Each row was made from one small tree. Brackets hold a mark, then the marks that hang from it, in alphabetical order. Every link used is in the known rows. Write each row's tree.
Known rows
{V X}: -3,-4,4,14,-10,-17,25,-2,-11,-3,-12,4,-32,1,-5,17,-6,-2,11,12,-16,-1,2,4,-21,16,7,2,-31,-13,-6,8,-6,-5,1,-5,6,3,14,1,12,-17,12,3,-13,3,7,16,-1,-16,5,-8,3,8,19,-6,-11,-1,1
{X {F {R {Z G}}} N {V U}}: 11,-2,10,15,17,15,-23,7,-17,-9,2,2,30,8,-2,-24,1,29,-3,-32,35,6,-3,-15,11,-8,-4,-1,40,-5,-2,-6,-13,-5,-17,-3,-5,2,-18,8,-6,17,-8,-16,20,-2,7,-15,-6,38,-1,21,-10,-23,-5,1,8,-10,18
{V U}: -2,-6,-1,16,5,-5,23,10,-40,-9,-2,8,-24,-4,-5,8,1,13,-6,12,-17,-4,5,2,-25,36,0,6,-4,-11,-4,0,-11,-7,6,-5,11,0,2,3,-4,-3,17,-1,-11,19,23,12,2,-15,8,2,10,-8,17,6,-27,-23,4
{N {X {F {R Z}}}}: -13,-2,6,8,-2,5,4,-8,18,2,-2,-3,0,0,3,2,-1,1,-3,-3,11,-10,15,-6,-16,1,16,-10,-2,2,5,0,-4,-3,7,14,5,-1,-3,6,-9,-3,-1,4,-10,-7,-4,3,-4,1,7,6,5,-3,-8,-5,-5,0,-18
{G Z}: 6,-15,3,12,1,-8,4,-5,-40,-3,3,13,-24,-3,5,8,20,0,7,25,-14,0,13,9,-20,25,13,-7,-15,-7,4,-14,12,1,-8,-4,2,2,8,-20,-9,-8,1,11,-4,8,7,-4,1,-19,0,-5,25,9,15,-7,-10,-12,4
{F {R {Z G}} {X N V}}: 1,-8,6,-16,-8,2,-27,1,-8,17,18,-4,15,1,-7,-13,-3,-2,8,7,11,-10,-17,-4,11,-32,14,12,8,14,0,5,1,5,-9,11,-7,17,4,5,0,7,-7,7,-9,-14,-27,11,4,21,0,6,-12,-6,-13,3,2,22,6
{N X}: -16,-7,7,13,-10,1,18,-3,8,0,-3,7,-16,-7,-2,17,3,0,0,16,-8,-19,17,5,-32,19,10,2,-17,-6,5,0,1,5,2,12,4,4,18,11,5,-19,12,5,-13,-2,-1,16,-3,-17,-2,12,-2,8,9,6,-16,-3,-25
{R {F {X V}} {Z {G B}}}: -3,21,-20,-28,-6,11,-1,1,13,15,4,4,-5,-10,10,-8,-7,-43,-12,-4,-23,12,3,20,17,-23,-30,-1,-20,1,14,-4,17,12,-8,-5,0,1,4,-10,7,-12,-7,5,16,5,-13,-8,-2,-16,-8,-9,9,12,-2,12,3,13,-2
{R {F X}}: -9,6,-18,-9,-4,-9,21,7,10,1,-3,-3,-15,-19,-5,13,-16,-9,-4,20,-25,-10,-6,1,1,3,-8,5,-15,19,-2,6,3,11,20,8,5,-10,4,-6,8,-14,11,9,-8,6,6,2,0,-35,-6,-25,7,18,2,-5,7,1,-3
{X {F {R Z}} N V}: 7,-11,17,15,21,8,-20,-2,11,-8,-8,4,23,11,1,-13,8,30,5,-21,36,4,-4,-19,12,-10,9,0,45,3,-8,-4,-3,-8,-8,2,-9,-4,-9,6,-2,12,-7,-15,22,-6,0,-17,4,36,0,6,-8,-9,-7,-3,23,4,16
{F R {X N}}: -6,-12,6,-2,3,-8,-15,7,-12,4,13,-5,-7,-9,-15,9,-9,15,12,26,-1,-24,-20,-15,0,-6,35,11,-1,31,-10,21,-14,2,8,10,3,6,2,4,-1,7,11,10,-35,-5,-9,18,12,-5,0,-18,-2,-6,-4,-13,4,11,9
{D {R F}}: 8,-9,-3,-4,-1,-20,28,-5,27,-13,-10,-4,-7,7,0,26,7,-4,5,29,-14,2,3,4,5,28,8,10,-11,-3,-14,-11,10,-6,29,-14,0,-14,16,-10,6,2,10,4,-4,13,21,3,6,-28,-4,-17,-10,17,8,5,-2,-13,-8
{R {F {X {V U}}} {Z {G B}}}: 0,28,-22,-28,-6,14,-1,8,-3,11,5,0,-3,-11,8,-10,-11,-37,-15,-8,-26,14,3,18,10,-15,-40,-3,-19,-2,15,1,12,11,-8,-10,2,-1,0,-8,4,-6,-3,0,14,8,-8,-8,-6,-16,-8,-3,10,4,0,10,-4,4,-1
{D {R {F X} Z}}: 1,-1,-7,-20,-13,-23,13,-7,23,2,-7,-13,-8,4,4,18,12,-16,2,29,-23,6,-10,10,11,12,-2,3,-14,4,-3,2,20,-1,33,-6,-3,-10,12,-9,2,13,5,6,-6,5,5,4,13,-26,1,-22,-5,19,-3,4,3,4,-12
{R {F {X V}} {Z G}}: -4,10,-21,-25,-18,3,6,-3,7,18,3,-2,5,-7,6,-9,-3,-28,-8,3,-17,6,-4,19,15,-23,-32,4,-12,0,9,-5,20,18,2,10,-4,3,2,-6,2,-11,-9,11,16,-2,-14,-2,-6,-10,-1,0,3,19,-7,9,2,11,-7
{S {G Z}}: 7,-5,-9,4,4,-14,0,-7,-14,-3,10,9,-18,2,-5,23,37,-6,12,15,-3,6,6,24,-15,24,5,1,-9,-25,10,-21,19,1,-14,-7,5,2,4,-26,-9,-20,-8,13,-2,-4,1,-5,3,-12,11,6,28,2,15,-4,-13,-16,-1
{N {X {F R} {V U}}}: -11,7,3,12,7,11,7,7,8,-6,-1,-4,15,3,-8,-7,-16,13,-2,-17,22,-6,14,-16,-37,-3,11,1,17,1,3,-3,-19,-4,0,8,2,-4,-1,8,-3,-1,7,-11,-4,-11,0,-8,-14,10,-10,16,0,-15,0,1,0,-8,-3
{V U {X {F {R {Z G}}} N}}: 10,9,3,18,2,1,-10,10,-37,-13,1,-3,3,3,-4,-9,-10,16,-1,-22,3,8,-6,-8,4,11,-9,-20,-13,-12,-1,14,-25,-9,-17,-8,7,7,-17,10,-2,9,-1,-9,-14,1,13,2,-12,13,6,11,-6,-22,5,-15,-12,-14,10
{X {F R} N V}: 7,-12,17,23,24,7,-11,1,16,-13,-6,5,24,10,-10,-10,-3,35,7,-20,40,-4,-3,-24,7,-10,18,12,45,8,-13,-5,-12,-11,-9,1,-7,-8,-7,5,3,8,0,-16,14,-8,7,-16,0,31,-8,4,-8,-13,-1,-7,27,-2,24
{R {F X} Z}: -8,7,-16,-19,-11,-7,11,1,4,12,-9,-6,-16,-13,7,8,1,-16,-6,15,-33,1,-6,10,12,0,-19,-10,-15,10,5,8,15,12,18,9,4,-6,-1,-3,-2,-4,0,10,6,8,-2,2,6,-28,7,-22,12,25,-8,2,6,11,-14
{R {F X} {Z {G B}}}: -2,19,-21,-27,-11,6,2,-1,9,12,6,4,-16,-15,12,-4,-4,-41,-14,4,-33,7,5,22,23,-11,-31,-6,-33,3,13,1,16,11,-2,-6,5,1,1,-9,1,-11,-7,11,3,10,-8,0,0,-29,1,-15,9,12,-2,4,-6,8,-9
{X N {V U}}: 9,-9,16,26,12,3,-4,16,-28,-15,-7,12,3,0,-11,3,4,31,3,-8,6,-5,-5,-7,-16,23,-2,12,27,-11,-2,-4,-8,2,-21,-7,-6,3,7,16,11,3,11,-19,13,6,12,-3,-2,14,-10,19,-12,-10,15,10,-2,-13,12

Which tree is each row?
-12,0,6,5,1,10,3,-6,26,5,-5,-4,13,8,0,-7,-7,4,2,-14,24,-3,14,-10,-26,-13,12,-3,15,-1,6,-4,-2,0,0,15,-3,-2,1,5,-3,-2,-4,-5,10,-14,-10,-7,-6,16,-3,14,1,-1,-8,4,7,6,-11 | {N {X {F {R Z}} V}}
1,13,-8,-14,-3,3,-4,13,-11,2,-10,-2,5,-11,2,1,-2,-1,-8,-1,-20,3,-16,3,12,-1,-27,-13,5,6,10,8,7,17,1,5,-6,-6,-3,10,4,8,-2,-5,17,4,0,-9,-1,-12,-5,-6,3,14,-10,7,16,8,-6 | {R {F {X N {V U}}} Z}
10,-1,14,9,21,18,-26,-2,14,-5,2,9,23,9,5,-19,3,11,-1,-31,35,8,5,-9,19,-16,4,3,32,0,-2,-9,-3,-10,-24,-10,-6,-1,-10,2,-1,8,-12,-14,20,-4,-4,-20,3,35,-6,7,-9,-15,-2,-2,18,3,19 | {X {F {R {Z {G B}}}} N V}
-3,-11,3,9,11,-2,6,-10,6,3,-4,-2,-5,7,3,-7,5,11,0,-3,14,3,7,-8,2,0,15,-3,13,5,-10,-3,-3,-15,18,1,7,-7,-13,-9,-17,6,-6,4,0,6,8,-1,11,8,18,-16,16,-6,-7,-8,1,-6,6 | {X {F {R Z}}}
5,-11,17,29,17,1,-5,-1,18,-16,-12,11,15,4,-4,-4,8,34,2,-20,31,2,-1,-10,5,2,2,16,46,2,-10,-7,-4,-5,-16,1,-11,-8,-5,7,10,-2,6,-22,28,-8,14,-17,1,24,-10,9,-9,-4,10,-5,27,-6,20 | {X F N V}
1,-3,2,-3,-5,6,5,-14,-9,10,6,16,-25,0,16,-1,19,-27,-9,4,-19,10,19,27,5,8,-12,5,-24,-19,7,-9,16,-4,-11,-14,5,11,8,-5,-2,-12,-6,10,6,18,-2,12,9,-8,13,5,10,1,7,13,-31,-1,-7 | {R {Z {G B}}}
6,1,-16,-14,-11,4,14,-7,0,8,-3,8,-7,-5,12,2,10,-23,-13,4,-24,5,11,23,23,5,-31,-12,-26,-16,5,-12,20,13,7,-1,4,1,1,-4,-3,-14,-14,17,18,14,4,2,-4,-15,10,1,3,22,-5,14,-20,-3,-19 | {R F {Z G}}
3,-1,-12,-24,-18,-17,8,-13,22,6,6,-9,-1,2,7,12,11,-26,-3,23,-20,7,-7,18,20,0,-9,7,-23,-2,-1,-7,22,4,23,-3,-3,-1,11,-11,2,6,2,12,-9,1,1,8,8,-21,2,-12,-11,14,-4,7,-8,1,-12 | {D {R {F X} {Z G}}}
4,-4,11,22,5,-10,-1,1,-1,-14,-8,-1,-6,3,-6,5,-10,22,12,-9,11,-2,-6,-16,4,4,16,-9,-9,1,-9,15,-22,-11,-7,-5,2,-1,-6,5,7,-3,4,-5,-16,-4,9,2,-4,4,0,-8,-9,-7,8,-21,10,-1,12 | {V {X {F R} N}}
7,-2,6,15,-2,-4,-7,-5,-5,-5,-3,0,2,5,-1,-3,-1,8,6,-16,10,3,-3,-4,19,-3,3,-13,-14,-6,-6,10,-12,-8,-16,-2,2,7,-8,6,3,-2,-6,0,-9,-8,2,3,-6,11,7,3,-8,-7,2,-16,0,1,4 | {V {X {F {R {Z G}}} N}}
10,-2,13,18,23,11,-19,10,-15,-13,-9,0,22,10,-4,-17,0,35,-1,-29,31,6,-7,-19,4,1,0,-5,48,-1,-5,-1,-14,-9,-10,-4,-4,-5,-19,12,-8,22,-3,-22,20,1,8,-20,-1,34,-1,12,-3,-19,-4,-2,14,-7,20 | {X {F {R Z}} N {V U}}
-10,0,2,3,-5,13,-3,-8,26,6,4,-2,20,7,4,-14,-6,-4,-1,-18,25,-3,16,-3,-18,-20,5,1,7,-6,7,-11,-2,2,-5,14,-2,3,-1,2,-3,-7,-9,0,8,-15,-14,-5,-13,21,-2,23,-2,-4,-6,5,-3,2,-11 | {N {X {F {R {Z G}}} V}}
3,7,-11,-26,-12,-10,6,-9,27,3,6,-5,-6,2,10,10,9,-36,-6,18,-24,13,0,19,22,4,-10,6,-29,-1,1,-4,22,-3,16,-18,-1,-4,11,-15,3,7,3,6,-10,10,0,4,10,-26,-3,-17,-8,9,1,6,-4,2,-7 | {D {R {F X} {Z {G B}}}}
8,8,6,22,6,-3,-7,13,-37,-18,-10,-6,-4,2,-3,-3,-10,22,4,-20,0,6,-9,-15,-3,16,0,-24,-5,-6,-3,19,-27,-10,-11,-10,7,2,-17,11,-3,13,3,-13,-13,4,15,-2,-6,7,6,2,-3,-21,4,-16,-5,-12,10 | {V U {X {F {R Z}} N}}
8,-2,-6,-20,-17,-15,-3,-10,19,-1,6,-7,5,2,6,13,15,-18,-2,21,-15,2,-10,14,31,4,-8,5,-20,-1,-2,-2,20,6,15,-5,-7,0,9,-4,4,12,1,6,-7,0,2,7,6,-17,-1,-7,-18,12,-2,6,0,2,-13 | {D {R {F {X N}} {Z G}}}
-3,-7,11,-13,0,-3,-23,5,-11,15,9,-8,7,-1,-6,-4,-1,7,11,11,7,-10,-23,-11,0,-24,23,6,17,20,-2,14,-2,4,-1,11,-7,7,5,6,0,13,-3,3,-8,-12,-22,9,11,16,1,-6,-5,-1,-12,-1,13,25,7 | {F {R Z} {X N V}}
-7,7,-17,-12,-2,-6,19,10,15,4,-8,-3,-4,-13,-8,7,-19,-8,0,14,-15,-3,-6,-2,-6,-8,-10,10,0,14,-4,2,3,11,12,8,1,-13,9,-7,11,-12,8,1,5,-1,0,-6,-3,-23,-11,-16,6,19,3,2,18,7,3 | {R {F {X V}}}
-12,-1,0,5,-7,9,0,-12,18,3,7,-3,5,-1,5,-5,-1,-6,-6,-6,13,-10,19,1,-8,-6,7,-7,-8,-2,5,-5,-4,0,0,15,4,4,-5,3,-9,-8,-6,8,-9,-7,-8,5,-8,4,6,15,-1,-6,-7,-2,-12,-2,-17 | {N {X {F {R {Z G}}}}}
4,-3,12,18,2,-8,-5,-2,-5,-9,-12,-3,-4,6,-1,4,-2,16,8,-11,8,3,-5,-9,9,3,11,-17,-9,-1,-5,16,-14,-9,-9,-5,2,1,-9,5,3,1,-1,-4,-8,-5,5,0,-2,9,7,-6,-5,-6,2,-21,9,3,5 | {V {X {F {R Z}} N}}
4,-7,0,-11,4,9,-1,-6,-13,12,11,7,-16,4,8,1,5,-18,1,8,-8,-2,15,6,3,-2,12,-1,-21,-7,-1,-5,1,-10,3,-14,11,11,0,-9,-12,-1,-11,18,-10,15,-8,13,8,1,16,-5,4,-5,-3,8,-26,4,-2 | {F {R {Z {G B}}}}
-14,8,4,19,1,7,12,5,11,-8,-6,-1,8,1,-5,-6,-10,11,-6,-15,17,-2,15,-6,-40,6,-3,5,17,-5,6,-5,-10,0,-5,10,-1,-6,2,8,3,-7,10,-16,8,-9,5,-10,-14,5,-13,23,1,-10,7,4,0,-12,-5 | {N {X F {V U}}}
-2,-1,7,-1,8,-1,-17,19,-26,1,12,-7,6,-6,-20,-4,-20,21,9,11,8,-16,-21,-22,-14,-11,26,13,21,25,-7,17,-19,-1,-1,4,-1,7,1,7,3,13,11,-4,-24,-9,-9,9,2,9,-9,-3,-5,-17,-3,-4,7,8,18 | {F R {X N {V U}}}
0,1,8,-10,2,1,-24,14,-31,9,8,-10,7,-1,-7,-7,-7,14,5,7,3,-8,-24,-14,-8,-13,13,0,19,17,-2,16,-9,3,-2,6,-3,9,-3,10,-5,20,2,-3,-9,-6,-16,6,7,14,0,0,-2,-12,-11,-1,3,16,11 | {F {R Z} {X N {V U}}}
-9,9,0,6,-2,17,-1,2,4,2,6,-4,21,5,0,-18,-10,-2,-5,-22,21,0,15,-6,-27,-11,-3,-2,8,-9,9,-7,-9,2,-9,11,0,4,-4,4,-7,-2,-5,-6,4,-11,-7,-6,-17,20,-4,27,-4,-15,-5,7,-10,-6,-9 | {N {X {F {R {Z G}}} {V U}}}
11,-8,-7,-15,-13,-13,15,-14,19,-2,-2,-2,0,10,10,13,19,-21,-3,20,-17,10,4,20,20,16,-11,4,-20,-16,-6,-17,22,-3,21,-13,-3,-3,12,-10,0,4,-5,11,2,10,10,5,6,-15,5,-5,-14,18,-1,13,-15,-8,-16 | {D {R F {Z G}}}
